What can hang from each mark
j677: j668
j827: j677 j750
j973: j677 j750
j344: j668 j677 j750
j668: j677 j750
j750: j344 j668 j973

Each row was made from one small tree. The marks that hang from a mark follow it in brackets, in the order of their numbers. Every link used is in the known rows. Write each row's tree.
Known rows
j668(j677 j750): [ 0.68, -0.28,  1.99, -1.15,  1.16, -1.54,  0.13,  1.61, -2.31,  1.42,
  1.87,  2.04,  0.08, -0.94, -0.40, -0.02,  1.18, -1.27,  1.52, -1.26,
  1.32, -1.46,  1.74]
j344(j677(j668)): [-1.69, -1.53,  0.23, -0.99, -0.52,  2.72,  0.81, -1.99,  0.53, -0.20,
  1.93,  1.10,  3.35, -1.27, -2.32, -1.37, -1.03, -3.56,  0.73,  0.04,
  1.14,  1.76,  1.78]
j973(j750(j344)): [-2.61,  2.65,  0.48, -0.13,  0.58, -2.88, -0.66, -1.35, -1.11,  0.26,
 -1.01,  1.60, -0.60,  0.50,  1.23,  1.74,  2.73, -0.75, -1.81, -2.36,
 -1.06, -2.63,  0.74]
j827(j677 j750): [ 1.80,  0.39, -0.02,  1.24,  0.68, -1.76,  0.20,  0.40,  1.01, -2.24,
 -2.20, -4.43,  0.41, -1.37,  0.29,  0.83, -1.29, -0.52,  0.13,  1.16,
 -1.97,  0.68,  1.68]
j973(j677(j668)): [ 1.27, -3.00,  3.03, -0.34, -3.06,  0.28,  2.27, -1.38,  0.42,  1.16,
  1.52, -3.50,  5.11,  0.77, -3.92, -0.31,  0.82, -1.00,  1.09, -0.86,
  1.57, -1.38,  3.01]
j677(j668): [-0.58, -2.39,  0.97, -0.64, -2.08,  1.48,  2.20, -0.77, -0.98, -0.54,
  0.73, -1.38,  2.03, -0.73, -1.58, -0.05, -1.30, -1.42,  0.70, -0.01,
  0.25,  0.78,  2.71]
j344(j677(j668) j750): [ 0.59, -2.30,  2.15, -1.23, -0.53,  1.69,  1.14, -0.76, -0.27,  0.27,
  1.53,  0.99,  4.16, -3.23, -2.23, -0.82, -2.18, -2.07,  0.61, -0.72,
  0.71, -0.19,  2.40]
j668(j677): [-0.12, -0.72, -0.23, -0.72,  1.40, -0.78,  0.27, -0.25, -0.68,  0.25,
  0.52,  1.61,  0.74, -0.07, -1.05, -1.04,  0.20, -1.51,  1.59, -1.52,
  0.82,  1.78,  0.12]
j973(j677(j668) j750(j344)): [-1.29, -0.27,  3.58, -0.49, -2.44, -2.68,  1.60, -2.58, -0.61,  1.18,
  0.34, -1.80,  4.57,  1.19, -2.74,  1.82,  3.80, -1.96, -0.83, -3.28,
  0.37, -3.96,  3.86]
j827(j677(j668) j750(j344 j973)): [ 2.46, -1.78,  3.21,  0.70, -1.64, -2.59,  3.12, -1.05,  0.33, -3.75,
 -2.34, -4.95,  2.88, -2.21, -1.55, -0.75,  0.78, -2.60, -0.86, -1.05,
  0.01, -0.03,  6.11]
j750(j344 j668): [ 0.85,  3.37,  1.39,  0.99,  2.16, -1.48, -3.81, -1.69,  0.07, -0.35,
  0.43, -0.81,  2.98, -0.29,  0.65,  2.58,  1.57, -0.96, -0.97, -2.69,
  1.27, -2.85, -0.38]
j750(j344 j668(j677)): [ 0.78,  2.47,  1.28,  0.31,  3.61, -2.55, -3.42, -2.13, -0.58, -0.32,
  0.77,  0.88,  3.67, -0.26, -0.50,  1.52,  1.63, -2.74,  0.39, -4.06,
  2.09, -0.92, -0.21]
j973(j750): [-2.43,  0.31, -1.57, -0.41, -0.99, -2.12, -0.13, -0.13, -0.48,  0.12,
 -0.89,  0.98, -1.05,  0.56,  0.16,  0.54,  1.55, -0.68, -0.49, -0.82,
 -0.95, -0.60, -0.13]
j750(j344 j973(j677(j668))): [ 2.62, -2.80,  5.16, -0.12, -3.34, -1.89,  3.02, -1.97,  0.82,  0.30,
  0.62, -2.46,  5.38,  0.96, -4.09, -1.92,  3.97, -2.13, -0.76, -3.16,
  3.22, -3.00,  4.80]
j344(j668(j750)): [-0.47,  1.51,  2.47,  1.16, -1.02, -0.51, -1.67,  2.14,  0.13,  1.30,
  2.62,  1.30,  2.79, -1.84,  1.31,  0.19,  0.85, -1.50, -0.23,  0.05,
  1.37, -3.30,  3.11]
j973(j677 j750(j668)): [ 0.35,  0.47, -0.30,  0.86, -1.33, -4.17, -3.07, -1.31,  1.58,  1.41,
  0.82, -2.35,  4.16,  2.11, -2.57,  1.30,  3.91, -1.21,  0.10, -2.69,
  1.72, -3.60, -1.28]
j827(j677(j668) j750(j344)): [ 0.93,  0.34,  3.16,  0.55,  0.15, -1.21,  1.82, -1.50, -0.59, -2.66,
 -1.93, -5.08,  3.13, -2.36, -0.22,  2.34, -0.95, -1.95, -0.32, -0.41,
 -1.80, -0.36,  5.43]
j827(j750(j668(j677))): [ 1.96,  1.00, -0.90,  0.27,  3.49, -2.61, -2.21,  1.76,  1.27, -2.56,
 -0.12, -0.51,  3.43, -1.93, -2.30,  0.84, -0.65, -2.71,  3.62, -1.70,
  0.20,  1.30,  0.84]
j750(j344): [-0.23,  2.42,  2.11,  0.11,  1.40, -0.56, -0.63, -1.17, -0.69,  0.26,
 -0.42,  0.56,  0.66, -0.19,  1.14,  1.48,  1.42, -0.14, -1.15, -1.54,
 -0.18, -1.83,  1.04]
j677(j668(j750)): [ 0.26, -1.94,  3.09, -1.05, -2.32,  0.57,  2.06,  1.02, -2.66,  0.89,
  2.26, -0.99,  1.62, -1.66, -0.89,  0.97,  0.00, -1.31,  0.71,  0.43,
  0.87, -2.41,  4.29]
j677(j668(j750(j973))): [ 1.76, -4.34,  3.16, -1.13, -4.02, -0.72,  3.28,  1.70, -1.57,  0.05,
  1.65, -0.55,  1.33, -1.50, -2.05, -2.14,  1.82, -2.03, -0.10, -0.38,
  2.47, -1.98,  5.00]

Write each row's tree
[ 4.15, -0.97, -0.59,  2.02, -0.42, -4.27, -1.58,  0.33,  2.40, -3.78,
 -1.90, -5.53,  2.49, -1.25, -1.64, -1.03,  0.99, -2.10, -0.10, -0.67,
  1.31,  0.40,  1.00]  j827(j677 j750(j668 j973))
[ 0.85, -2.53,  3.01,  0.03, -3.01, -0.31,  1.67, -1.18, -3.09,  0.84,
  1.31, -4.54,  1.88, -1.48,  0.22,  0.99, -0.38, -1.36, -1.00,  0.59,
  0.96, -1.87,  3.86]  j827(j677(j668(j750)))
[ 4.75, -2.81,  0.83, -0.10,  0.29, -4.05, -1.13,  0.50,  0.22, -0.72,
  0.15,  0.52,  3.50, -2.06, -2.57, -2.43,  1.01, -1.82,  0.88, -3.93,
  3.55, -0.57, -0.04]  j344(j750(j668(j677) j973))
[ 6.65, -2.80,  3.22,  0.89, -2.24, -4.48, -1.40,  0.22,  2.27,  1.04,
  0.65, -3.22,  5.68, -0.37, -3.85, -1.54,  3.08,  0.21, -0.07, -3.57,
  4.04, -4.44,  0.10]  j344(j750(j668 j973(j677)))
[-0.73,  3.94,  3.50, -0.49,  2.57, -0.34, -2.10, -0.40, -0.87,  1.71,
  2.35,  3.57,  1.41, -1.28,  1.13,  1.08,  2.72, -2.24, -1.12, -1.44,
  1.21, -4.14,  1.63]  j668(j750(j344(j677)))
[ 4.16, -1.83,  2.20,  0.52, -1.62, -3.24,  2.06,  2.49,  3.53, -1.54,
 -0.91, -2.58,  2.62,  0.05, -4.47, -2.54,  3.16, -0.62,  1.86, -1.09,
  1.04, -1.49,  3.26]  j827(j750(j973(j677)))
[ 2.11,  1.00,  0.32,  0.40,  2.13, -0.83, -4.09, -0.81,  1.31,  0.50,
  1.56,  1.05,  4.30, -2.53, -0.98,  0.32, -0.62, -1.60,  0.16, -1.87,
  1.84, -1.79, -1.80]  j344(j677 j750(j668))
[-0.32,  4.38,  1.41,  0.07,  4.22, -0.30, -1.31,  0.47,  1.99, -2.00,
 -0.26,  2.24,  2.07, -2.19, -0.46,  0.85,  0.65, -2.61,  0.74, -0.95,
 -1.40, -0.56,  2.38]  j827(j750(j344(j677)))
[-4.99,  4.93, -0.01,  1.17,  1.36, -1.45, -3.28, -2.35,  2.27,  0.11,
  1.20,  4.72,  4.15, -0.91,  1.14, -0.35,  2.91, -4.70, -1.95, -2.77,
  0.53, -1.80,  1.54]  j973(j750(j344(j668 j677)))
[ 0.64, -0.27,  2.24, -0.68,  0.42, -0.32,  2.17,  0.00,  2.03, -3.41,
 -0.15,  1.13,  4.08, -3.00, -3.19, -2.31,  1.33, -4.77,  0.75, -1.54,
  0.69,  0.42,  5.70]  j827(j750(j344(j677(j668)) j973))
[ 5.04, -5.90,  4.89, -0.63, -4.93, -2.07,  3.84,  0.17,  0.78,  0.87,
  0.56, -3.15,  5.48, -1.20, -4.90, -2.86,  1.53, -0.30,  0.33, -2.24,
  2.87, -2.87,  4.39]  j344(j750(j973(j677(j668))))
[-1.61,  2.81, -0.40,  0.07,  2.59, -4.76, -3.41, -2.26, -0.96, -0.21,
  0.02,  1.99,  2.64,  0.29, -0.33,  1.99,  3.07, -3.38, -0.11, -4.72,
  1.11, -1.69, -0.61]  j973(j750(j344 j668(j677)))
[-1.70,  1.03,  2.31, -0.70,  0.95,  1.82,  0.17, -3.05, -0.11, -0.20,
  1.47,  1.78,  4.19, -1.31, -1.25, -0.07,  0.42, -3.80, -0.46, -1.60,
  0.90, -0.32,  2.78]  j750(j344(j677(j668)))
[-4.25,  1.25,  0.70, -1.16,  0.03, -0.41,  0.18, -3.20, -0.50, -0.11,
  0.84,  2.74,  3.03, -0.84, -1.13,  0.62,  1.84, -4.47, -1.06, -2.32,
  0.01, -0.97,  2.66]  j973(j750(j344(j677(j668))))
[-3.85,  3.79, -0.32, -0.47,  1.94, -1.77, -1.90, -2.57,  0.28,  0.48,
  0.05,  4.08,  0.82,  0.16,  0.32,  0.56,  3.09, -3.07, -1.61, -2.46,
 -0.21, -1.69, -0.07]  j973(j750(j344(j677)))
[ 2.04, -4.33,  2.07, -1.16, -2.40,  0.27,  2.54, -0.43,  0.65, -0.64,
  0.98,  1.15,  3.71, -3.25, -3.47, -3.85, -0.32, -2.78, -0.03, -1.41,
  2.46,  0.36,  3.18]  j344(j677(j668) j750(j973))
[ 2.68,  1.20, -0.77,  2.14,  1.31, -2.78, -2.84, -0.11,  1.48, -2.76,
 -1.44, -5.76,  2.89, -1.43, -0.23,  2.13, -0.97, -1.34,  0.43, -0.15,
 -0.34, -0.02,  0.37]  j827(j677 j750(j668))
[ 0.06,  0.33,  5.11, -0.84, -0.79, -0.13,  1.28,  0.00, -3.41,  1.01,
  1.80, -0.20,  2.36, -1.90,  0.27,  2.46,  1.16, -1.41, -0.59, -1.10,
  0.67, -4.37,  5.07]  j677(j668(j750(j344)))
[ 0.98,  1.68,  2.39,  1.10,  1.89, -3.47,  0.22,  2.05,  2.54, -3.27,
 -0.56,  2.54,  4.54, -2.86, -1.31, -2.57,  2.07, -4.39,  1.10, -3.24,
  1.24,  0.31,  5.52]  j827(j750(j344(j668(j677)) j973))
[ 3.05, -0.18,  4.22,  0.64, -1.44, -3.09,  0.89, -1.20,  1.57,  0.87,
 -0.11, -1.03,  3.22,  1.73, -2.45, -1.95,  5.31, -0.44, -1.44, -3.20,
  2.93, -3.78,  1.99]  j750(j344 j973(j677))
[ 1.89, -0.01,  4.20, -0.94,  0.63, -3.75,  0.84,  0.92, -2.00,  0.63,
  0.98,  2.97,  0.51, -1.00, -0.61, -1.83,  4.52, -2.32, -0.30, -3.50,
  2.95, -2.91,  3.54]  j668(j677 j750(j344 j973))
[-3.85,  3.28,  0.62,  0.62,  1.29, -3.62, -1.76, -1.29,  0.05,  0.07,
  0.36,  4.06,  3.56, -0.57,  0.84,  0.17,  2.78, -4.07, -0.66, -4.14,
  0.58, -0.92,  2.52]  j973(j750(j344(j668(j677))))
[ 2.27,  3.03,  0.63,  1.08,  3.23, -2.63, -3.15,  0.11,  3.55, -3.41,
 -0.13,  1.16,  4.17, -2.14, -2.31, -1.20,  2.77, -4.16,  0.44, -2.78,
  1.86, -1.21,  1.54]  j827(j750(j344(j677) j668 j973))
[ 3.18, -0.72,  0.87, -0.23,  2.05, -2.78, -2.53,  0.29, -0.70,  0.43,
  0.78,  0.25,  3.77, -2.35, -1.37,  0.61, -0.79, -1.00,  1.55, -3.18,
  1.81, -0.94, -0.83]  j344(j750(j668(j677)))
[ 1.59, -1.83,  5.14, -1.02, -2.54, -1.57,  2.73,  0.62, -2.29,  0.05,
  1.25, -0.14,  2.11, -1.75, -0.94, -0.79,  3.15, -2.24, -1.26, -1.90,
  2.38, -3.93,  5.86]  j677(j668(j750(j344 j973)))
[-2.69,  4.53, -1.06,  0.42,  2.87, -2.67, -5.04, -3.13,  1.07,  0.00,
  0.77,  2.84,  3.32, -0.11, -0.05,  1.76,  3.38, -4.01, -1.38, -3.44,
  1.07, -2.60, -1.31]  j973(j750(j344(j677) j668))
[ 1.24, -2.14,  0.95,  0.44, -1.25, -0.37,  2.48, -0.38, -0.03, -2.88,
 -1.39, -5.87,  2.49, -2.26, -1.38,  0.82, -2.47, -1.79,  0.91,  1.17,
 -1.59,  1.56,  4.42]  j827(j677(j668) j750)
[-1.59,  3.62, -0.25,  0.72,  1.22, -3.76, -3.68, -1.98, -0.46, -0.42,
 -0.35,  0.22,  2.06,  0.40,  0.74,  3.08,  3.07, -1.86, -1.70, -3.22,
  0.30, -3.32, -0.75]  j973(j750(j344 j668))
[ 0.07,  0.87,  2.27,  0.87,  0.57, -2.57, -0.47, -0.67,  1.56, -0.92,
  0.67,  3.34,  4.42, -1.10, -0.57, -3.34,  3.11, -4.21, -0.72, -4.08,
  3.30,  0.12,  3.39]  j750(j344(j668(j677)) j973)
[ 3.96, -2.33,  4.20, -0.13, -3.20, -3.20,  1.09,  1.71,  0.59,  2.16,
  1.69, -1.25,  2.02,  0.77, -2.86, -2.33,  4.97, -0.21, -0.11, -1.47,
  3.51, -4.85,  2.64]  j668(j750(j973(j677)))
[ 0.65, -0.01,  5.18,  0.13, -1.47, -1.00,  0.95, -2.35, -3.52,  0.81,
  0.82, -4.03,  2.49, -1.65,  1.28,  2.26,  0.87, -1.58, -2.32, -0.89,
  0.80, -3.82,  4.82]  j827(j677(j668(j750(j344))))
